Each row was made from one small tree. The marks that hang from a mark follow it in brackets, in alphabetical order. Every link used is in the known rows. Write each row's tree.
Known rows
zezisem(pofezem(dozos(galuzit) supe(silaz))): [-0.46  1.41  1.54  1.00 -1.47 -0.74  1.55  1.98  4.64 -0.52 -1.16 -3.57
 -0.34  2.64 -3.94  0.61]
zezisem(pofezem(supe)): [ 1.25  1.52  0.47  0.52 -0.35 -1.34  1.13  0.24  1.16 -0.03 -2.24 -0.55
 -0.39  1.50 -1.03  1.10]
tarub(dozos(galuzit pofezem(supe zezisem) silaz)): [ 1.92  0.56 -1.93  1.74  1.15  2.14  1.58  1.52 -0.97 -0.48 -1.09 -3.77
  2.32 -3.67 -0.85 -1.19]
tarub(dozos(galuzit)): [ 1.33  0.91 -0.42 -0.44  1.50  2.28  0.51 -0.98 -1.13 -0.58  1.83 -3.59
  0.37 -1.82 -1.58  0.18]
tarub(dozos(galuzit pofezem silaz(supe zezisem))): [ 1.16  2.26 -3.79 -0.23  1.41  2.31  0.04 -0.16 -1.82  0.38 -0.58 -3.77
 -0.22 -5.39  0.52 -0.29]
supe(silaz(zezisem(pofezem(dozos)))): [-0.34  1.55  0.25 -1.08  1.01 -0.55  0.15  1.32  5.03 -0.23 -1.72  0.24
 -1.59  2.19 -0.76  1.65]
pofezem(dozos supe zezisem): [-0.91 -1.12  0.36  1.83 -2.47 -0.77  1.69  0.80  4.23 -1.62 -1.67  0.29
  0.17  2.39 -2.66 -0.93]
dozos(galuzit pofezem silaz(zezisem)): [ 0.39  1.46 -2.72  0.28  0.47  0.76  1.03  1.10 -1.05  1.94 -1.35 -3.99
  1.38 -4.21  1.48 -1.00]
tarub(dozos): [ 1.35  0.54  0.17 -0.96  2.00  1.86 -0.13 -0.94 -0.75 -1.25  1.10 -0.14
 -0.38 -1.18 -0.15  0.51]
supe(silaz(zezisem(pofezem))): [ 0.84  1.77 -0.39 -0.80  2.02 -0.28  0.22  1.46  3.23  0.44 -2.05  0.47
 -1.15  1.18  0.31  2.00]
galuzit(dozos(pofezem)): [ 0.81  0.20 -0.34 -0.58 -1.37 -0.65 -0.39 -0.58 -0.39  1.35 -0.93 -0.73
  1.17 -2.84 -0.90  0.78]
dozos(galuzit pofezem silaz): [-0.16  0.83 -1.87  1.11  0.02  0.47  0.31  1.90 -2.08  1.41 -0.37 -4.50
  2.24 -3.78  0.17 -1.29]
silaz(zezisem(pofezem)): [ 0.86  1.92 -1.42 -1.08  1.37 -1.18  0.70 -0.87  1.67  0.80 -2.43  0.37
 -1.20  0.80  0.95  2.02]
tarub(dozos(pofezem)): [ 1.66  0.40 -0.96  0.01  1.75  2.27 -0.71 -0.16 -1.80 -1.80  0.29 -0.85
 -0.04 -2.95 -0.22  0.83]
dozos(galuzit silaz(supe zezisem)): [-0.61  1.98 -3.03 -0.10 -0.27  0.13  0.85  0.15  0.13  2.50 -1.00 -3.08
 -0.17 -2.70  0.76 -1.04]
pofezem(dozos supe(silaz) zezisem): [-0.78 -0.99  1.06  1.72 -1.90 -0.08  1.38  2.88  5.87 -1.78 -1.63  0.56
  0.12  2.79 -3.01 -0.82]
dozos(silaz): [-0.29  0.75 -0.07 -0.34  0.83 -0.39  0.12  0.88 -0.62  1.37 -0.39 -0.22
  1.27 -1.35  1.41 -1.40]

Which tree is each row?
[ 1.07 -0.93 -0.80  2.87 -0.73  0.68  0.63  3.82  1.89 -1.17 -2.77 -0.24
  1.06 -0.61 -1.13  0.08] => dozos(pofezem(supe(silaz) zezisem))
[ 1.48  1.64 -1.88  0.89 -0.71  0.95  2.41  1.18 -0.44  1.81 -1.89 -4.32
  1.32 -4.09  0.94 -1.85] => dozos(galuzit pofezem(supe) silaz(zezisem))
[ 1.92  0.56 -0.37  0.93 -0.66  1.28  1.04  2.26  1.75 -0.54 -2.16 -0.67
 -0.53 -1.76  0.30 -0.03] => dozos(pofezem(supe(silaz(zezisem))))
[ 0.93  0.51 -2.66  1.22  2.21  1.73  0.28  1.46 -1.74 -0.42 -0.35 -3.43
  2.50 -3.86 -0.30 -0.31] => tarub(dozos(galuzit pofezem(zezisem) silaz))
[-2.28  2.19 -1.42  0.56 -0.74 -2.24 -0.04  0.62  2.09  0.77 -1.35 -3.23
 -0.42  0.95 -2.35  0.42] => zezisem(pofezem(dozos(galuzit silaz(supe))))
[ 1.09  2.79 -1.14 -0.40  0.44 -0.67  2.67  0.23  1.02  2.59 -2.39 -3.52
  0.74 -1.11  0.62 -0.49] => dozos(galuzit silaz(zezisem(pofezem(supe))))
[ 2.01 -0.02 -1.89  2.04  0.36  2.34  1.38  0.75 -0.70 -1.60 -0.56 -3.61
  1.28 -2.70 -2.17  0.13] => tarub(dozos(galuzit pofezem(supe zezisem)))
[-1.37  1.13 -0.19 -1.30 -0.12 -0.46  0.74 -0.03  2.74  0.44 -0.68  0.06
 -0.23 -0.22  0.91 -1.41] => pofezem(dozos(silaz(zezisem)))
[ 0.89 -0.65 -2.15  3.38 -1.92  0.53  1.63  1.89  0.13 -0.33 -1.94 -3.80
  1.72 -1.64 -2.21 -0.27] => dozos(galuzit pofezem(supe zezisem))
[ 2.88  1.78 -1.14 -0.79  1.83  2.49  1.35  0.02 -0.82 -0.38 -1.56 -1.03
  0.18 -4.47  1.77 -0.89] => tarub(dozos(pofezem(supe) silaz(zezisem)))
[ 1.20  1.54  1.18  0.67  0.30 -0.82  0.97  1.98  2.81 -0.08 -2.27 -0.49
 -0.53  2.02 -1.33  1.12] => zezisem(pofezem(supe(silaz)))
[ 1.37  0.06  0.30  1.55 -0.89  1.31  0.50  2.93  1.00 -0.99 -1.56 -1.10
  0.12 -1.43 -0.82 -0.18] => dozos(pofezem(supe(silaz)))
[-1.15  1.34 -2.15  0.83 -0.68 -0.07  0.35  0.82 -0.70  2.10 -0.27 -3.56
  0.63 -2.26 -0.42 -1.44] => dozos(galuzit silaz(supe))
[-0.18 -0.83 -3.07  2.81 -0.56  0.06  0.24  1.75 -0.52 -0.09 -1.25 -3.43
  1.77 -1.79 -1.59  0.54] => dozos(galuzit pofezem(zezisem))
